Known rows, with every step that occurs
puva gepem rane tipo: 24 11 -13 -26 44 -12 6 32 -11 19 18 22 -19 22 14 -19 -3 0 -19 7 -6 6 4 10 7 -7 -7 52 10 44
lepudev gofule: 23 21 18 -9 4 -12 19 33 -21 29 25 40 -9 -2 13 -28 5 0 -15 11 -11 14 20 16 3 -14 -11 49 2 20
puva gepem: 43 25 16 -22 42 6 11 33 -12 20 38 14 -32 2 11 -16 10 1 -17 -8 3 -5 17 13 -2 -13 -25 46 -2 45
gofule lepudev puva gepem rane: -4 8 21 -34 -4 12 29 6 -2 27 -1 27 -34 -39 23 -14 -18 -4 -14 -28 -10 -11 11 5 16 -3 1 34 11 23
puva tegar: 58 23 8 -13 22 2 18 19 -17 20 25 43 0 0 14 -23 38 -2 -20 -17 -2 -18 39 28 -2 -19 -25 35 -3 44
bonifo gizef: 23 4 15 -7 17 -1 5 24 -3 -1 29 39 -32 15 7 -6 -1 -1 -26 19 -4 -12 25 14 -12 -8 -29 44 6 52
tegar puva: 56 6 13 -21 5 -8 31 25 -7 16 22 32 -26 22 3 -30 9 -17 7 12 -9 8 29 21 -8 -14 -15 25 -1 40
puva lepudev gofule: 28 27 24 -5 5 14 28 12 -10 38 18 41 -16 -21 16 -24 10 8 -17 -8 -3 -3 18 12 -6 -22 -17 41 3 24
gepem rane: 44 -9 10 -23 10 -13 -2 31 -11 12 6 37 -4 19 14 -15 -14 -15 -5 22 -15 5 11 11 19 -1 -4 52 0 36
tipo rane: 51 -1 12 -21 3 -13 7 22 9 18 15 16 -7 36 4 -11 12 -4 -2 -2 -11 13 18 1 -3 7 -14 45 -6 42
gepem rane lufit: 32 -12 -7 -17 -6 -16 -8 35 -13 14 14 38 7 40 17 -24 -12 -6 -7 10 -8 3 12 8 -12 1 -9 50 10 22
gepem rane gofule lepudev puva tegar: -11 0 1 -20 -10 6 21 -5 -24 33 -14 57 6 -5 32 -29 -3 -4 -13 3 -13 -8 35 9 4 -7 2 32 0 24
puva gepem rane gofule lepudev: -6 10 5 -24 34 5 2 14 -24 31 14 21 -28 9 29 -18 -18 -2 -18 13 -6 -6 13 -8 -8 -3 -12 51 -5 46
tipo rane gepem: 45 7 2 -15 24 -4 6 25 10 31 12 6 -8 57 -2 -16 26 2 -21 -2 -3 6 24 -7 -17 11 -23 49 1 51
lepudev puva gepem rane gizef bonifo nuno: 7 -4 10 -16 0 1 32 28 -13 14 -2 37 -11 -7 6 -7 -22 23 -34 22 0 -6 14 10 28 -14 -2 38 4 3
tipo rane gofule lepudev puva tegar: -4 8 3 -20 -16 6 26 -13 -4 40 -6 35 4 12 22 -25 23 6 -11 -22 -7 0 40 -1 -15 2 -9 25 -7 31
lufit rane: 30 8 8 -11 1 -18 3 30 3 2 15 31 -6 30 4 -24 1 1 -6 8 -7 -3 7 12 10 -2 -16 53 -4 28
gepem rane gofule: 20 -11 -2 -17 16 -12 -11 24 -28 21 4 44 5 42 21 -28 -11 -8 -7 47 -14 13 26 4 1 -1 -4 54 -7 38
nuno bonifo gizef rane gofule lepudev: -23 0 -5 10 -14 -28 12 0 -22 28 14 23 1 15 35 -14 -37 16 -37 28 -17 -11 21 -7 -12 -6 -31 51 -10 35
gofule lepudev puva: -5 11 25 -25 -18 10 27 -1 2 22 4 33 -23 -31 20 -29 -1 -4 -14 -31 -17 -10 29 12 0 -4 -13 31 16 25
rane tipo bonifo gizef: 12 17 -17 -7 16 -9 4 21 1 13 25 27 -7 54 9 -26 4 18 -31 12 -11 -4 23 13 -16 6 -22 35 19 52
tegar puva gepem rane gofule: 34 3 -2 -27 26 -6 25 28 -27 28 15 32 -32 34 12 -24 -11 -13 6 35 -2 15 20 9 -1 -12 -1 30 -11 40
gizef bonifo nuno: 19 -6 24 -7 1 -19 18 32 -16 11 21 35 -1 17 2 -11 -21 9 -24 35 -12 -10 23 8 8 -17 -16 51 -4 33
rane gizef bonifo: 31 5 2 0 16 -15 2 23 -27 20 24 14 9 28 13 -25 10 18 -39 14 -7 -12 29 10 -7 -12 -39 45 4 27
gizef rane gofule: 8 -11 -3 -8 1 -30 -3 21 -27 28 9 29 7 48 16 -27 -1 0 -7 32 -7 8 23 7 1 -5 -21 52 -21 41
bonifo tipo: 17 12 5 -14 21 -19 14 28 9 1 30 32 -17 21 11 -20 8 -8 -24 25 -5 4 30 20 -23 -12 -12 46 23 47
gepem rane gofule lepudev: -10 -7 3 -20 8 -6 -6 7 -24 26 -2 36 -6 24 30 -29 -23 -11 -11 26 -19 -1 22 -6 -10 4 -9 53 -2 45

Rows
-15 7 7 -30 -17 10 22 10 -4 29 6 27 -24 -22 26 -20 -18 3 -16 -37 -5 -12 11 3 -8 -3 -6 33 19 12
gofule lepudev puva gepem rane lufit
16 -3 -22 -14 9 -17 0 27 -1 11 6 37 1 53 14 -16 -19 7 -22 28 -15 2 8 8 8 12 -1 42 16 45
gepem rane tipo bonifo gizef
-32 6 1 -12 -18 3 23 6 -9 36 4 20 -20 15 20 -7 -28 24 -23 1 1 -14 12 -3 7 9 -9 24 -7 32
tipo bonifo gizef rane gofule lepudev puva gepem
-9 13 9 -27 5 18 25 1 -4 22 -2 23 -33 -29 25 -18 -10 10 -33 -25 -7 -17 15 3 0 -3 -14 34 15 22
gofule lepudev puva gepem rane gizef
12 -3 -6 -7 13 -39 19 32 7 28 18 4 7 55 3 -4 4 6 -32 25 -2 9 26 -2 -11 -2 -11 48 16 39
gizef bonifo tipo rane gepem
-5 23 26 -30 2 18 32 4 0 28 13 21 -40 -42 20 -22 -2 2 -18 -41 -6 -13 20 9 0 -9 -15 30 12 26
gofule lepudev puva gepem
-14 9 9 -26 0 8 21 -3 -1 39 4 15 -21 13 19 -20 5 9 -10 -16 -5 10 25 -12 -16 5 -8 35 -6 32
tipo rane gofule lepudev puva gepem
-35 4 2 -20 -1 -7 35 5 -3 22 1 18 -20 -24 26 -8 -25 14 -42 -5 -5 -14 16 3 1 -10 -2 33 25 14
gofule lepudev puva gepem rane gizef bonifo tipo
39 -5 -4 -14 20 -6 -6 23 -15 6 5 30 -4 31 15 -21 0 2 -28 24 -10 -4 18 8 -2 1 -20 50 4 35
gepem rane gizef
36 14 18 -13 3 7 14 30 1 12 19 33 -7 37 2 -23 -14 16 -18 23 -11 -8 21 6 -4 5 -9 38 -1 44
tipo bonifo nuno
9 2 3 -26 8 5 17 22 -21 28 3 42 -14 -1 17 -25 -5 4 -6 16 -1 13 23 13 21 -9 6 38 1 13
lepudev puva gepem rane gofule
21 -18 3 -5 7 -17 6 29 -19 4 1 36 6 34 8 -9 -27 14 -37 51 -13 -10 16 1 8 -6 -15 55 -1 27
gepem rane gizef bonifo nuno
10 6 -8 2 20 -27 11 25 -13 9 29 17 5 34 15 -19 5 18 -47 31 -4 -7 33 13 -23 -15 -30 44 19 31
rane gizef bonifo tipo
16 1 9 3 13 -9 11 25 -19 6 21 28 0 32 4 -18 -4 24 -47 35 -8 -18 29 6 -15 -14 -37 50 1 32
rane gizef bonifo nuno
54 19 12 -27 28 1 37 31 -10 22 31 20 -45 12 2 -20 7 -11 3 2 2 4 20 19 -6 -17 -16 24 -4 43
tegar puva gepem
42 16 13 -19 -9 9 36 12 -10 22 10 56 3 -25 12 -29 38 3 -14 -27 -2 -8 42 37 18 -21 -7 21 5 15
lepudev puva tegar
22 -13 -9 -10 -22 -33 -3 31 -11 22 18 23 10 46 12 -21 -2 4 -9 -3 -1 -2 10 11 -13 -2 -25 49 -5 25
gizef rane lufit
24 1 1 -19 10 -26 17 24 25 5 20 22 -12 40 7 -9 8 -6 -15 20 -6 17 25 7 -23 2 -4 45 14 48
bonifo tipo rane
39 -7 -2 -7 3 -22 6 19 -7 23 12 3 12 50 7 -11 11 18 -27 6 -8 2 22 -4 -5 4 -29 44 -4 29
tipo rane gizef bonifo
-28 16 4 -29 -6 13 37 6 9 24 -8 32 -25 -6 16 -21 -29 17 -27 -12 -13 -11 7 0 4 6 10 30 19 30
gofule lepudev puva gepem rane tipo bonifo nuno
-24 11 3 -8 0 -9 -2 5 -11 15 7 28 -8 36 20 -35 -8 5 -12 12 -11 -9 18 -5 -17 2 -22 54 -6 35
lufit rane gofule lepudev
-21 -9 6 -23 -13 -1 8 2 -18 28 -13 47 -4 5 29 -31 -22 -6 -7 18 -20 4 25 1 4 2 3 42 2 24
gepem rane gofule lepudev puva
4 17 -15 -6 -2 -19 11 28 14 1 8 34 5 68 -2 -34 -9 24 -21 21 -11 -2 4 7 -2 9 -6 48 7 34
lufit rane tipo bonifo nuno
11 14 -15 -10 11 -29 3 25 6 1 13 29 0 49 3 -38 12 7 -14 6 -10 4 8 14 -2 -3 -17 55 9 32
lufit rane tipo
-21 5 -4 -6 -32 1 28 -5 -12 37 -5 41 5 15 23 -11 -7 23 -25 -6 0 -24 25 10 8 5 -10 16 -8 33
tipo bonifo gizef rane gofule lepudev puva tegar
13 -1 -14 -14 -6 -28 11 29 23 6 29 21 -2 59 9 -15 9 2 -17 10 0 15 25 3 -49 3 -9 43 24 35
bonifo tipo rane lufit
-19 11 -10 -6 -25 -24 37 -6 7 31 6 21 12 11 34 -30 -16 15 -27 17 -19 20 38 -6 -23 -2 1 37 15 14
nuno bonifo tipo rane gofule lepudev puva
